Each row was made from one path, in order. Every step used is in the known rows, and no mark comes twice. Write each row's path.
(in the rows, 128 means zero)
Known rows
S H C T: [160 142  99 136 160 105  93 141 159  99 193 123 129 152 128 101 121 132
 116 135 138]
L H C W: [180 161  92 139 174 139 124 148 158 148 171 150 113 131 135  90 126 127
 108 129  89]
L T C: [153 163  96 124 168 165 114 144 166 120 122 141 131 128 129  94 140 131
 119 134 111]
W A: [133 152 111 134 139 138 133 155 147 106 128 147  95 103 148 138 133 152
 106 135 125]
H L T: [145 157 102 141 128 169 128 162 197 154 149 148 103 108 157 111 144 135
 110 148 165]
C T L H: [141 168  79 142 142 133 115 165 137 144 182 161  71 126 140 101 120 157
 118 126 133]
A H: [132 155  79 141 150 128 134 150 142 153 148 125  84 129  98 114 117 140
 115 125 140]
A H C W: [166 172  78 149 163 114 114 149 155 165 157 143 100 137 102  95 131 119
 110 133 103]
H L T C W: [175 182  93 151 141 151 109 166 197 157 141 172 127 110 157  95 166 120
  97 159  96]
S H: [154 124 113 147 140 121 120 135 125 114 166 113 139 136 139 134 132 139
 130 144 128]
L T C H A: [141 190  89 115 178 163 115 174 224 112 183 115 150 131 122  84 143 143
 114 125  87]
C T L H A: [131 165  88 127 141 129 103 178 189 147 185 150  74 119 144 105 120 161
 112 126 110]
W A H L T: [117 175 102 152 124 162 137 183 213 177 171 151  56  60 119 111 154 158
  87 132 167]
A H L: [143 158  97 152 116 119 130 163 192 172 154 147  67 116 117 108 133 145
  97 146 142]
C H: [145 173  80 137 160 139 142 160 143 110 183 121 127 150 130 113 124 145
 123 131 131]
W A H C T: [125 180  83 133 163 113 110 169 186 129 177 148  55 105  94  93 120 153
  86 114 143]
S H C W A: [174 147 127 158 145 109 106 148 150 112 176 143 136 108 150 126 159 134
 109 147  84]
T L H: [157 151 110 146 128 143 126 149 137 148 152 161  83 124 145 106 132 154
 128 137  97]
A H C T: [138 173  67 130 169 111 106 156 174 142 174 135  73 143  87  82 107 135
 102 117 150]

Which path is each row?
[153 162  83 121 167 119 102 148 168 105 154 144 102 155 132  94 111 128
 109 131 141]
H C T
[131 168  86 149 131 160 134 171 203 189 169 139  75  98 112  99 142 140
 105 136 174]
A H L T
[166 169 106 143 166 142 128 161 169 136 172 160  94  92 142 102 141 145
  92 127  82]
L H C W A
[160 193  77 161 145 143 113 174 203 193 162 164  98  99 112  83 165 126
  93 147 105]
A H L T C W
[148 176  83 144 138 101  89 155 166 152 164 163  60 145 102  79 126 142
 116 131 120]
A H C T L
[118 163  96 144 142 129 138 164 152 142 149 138  65  92 104 126 130 158
  98 124 133]
W A H
[135 171  90 122 156 133 130 173 194 113 187 109 131 143 135 119 123 148
 117 130 109]
C H A
[164 167 114 136 134 159 110 156 216 138 129 163 114 116 147  87 155 134
 100 153 110]
H L T C
[161 189 108 154 134 153 112 178 207 146 142 185 108  73 163 106 180 139
  81 155  90]
H L T C W A
[143 185  86 146 140 171 142 179 203 144 206 133 117 119 144  99 149 143
 112 140 165]
C H L T
[139 165  82 141 129 116 100 157 127 124 147 164  85 142 151 117 124 143
 126 142 136]
C T L
[171 144 117 150 127  96  76 141 150 110 184 152 116 153 143  97 140 139
 131 148 108]
S H C T L
[136 185 113 149 129 151 120 178 233 161 152 167  66  67 110  86 167 157
  77 137 113]
W A H L T C
[141 162 115 135 148 123 121 154 185 134 146 146  68 104 100 101 134 151
  95 122 109]
W A H C
[158 192 104 166 122 103 114 180 202 164 148 185  71  79 123 103 169 150
  68 154  66]
T C W A H L
[168 167 125 169 127 139 104 172 197 138 182 163 134  69 158 112 191 142
  90 161  86]
S H L T C W A
[167 166 111 142 153 123 114 154 161 117 137 165 109 111 153 119 146 132
  99 142  86]
H C W A
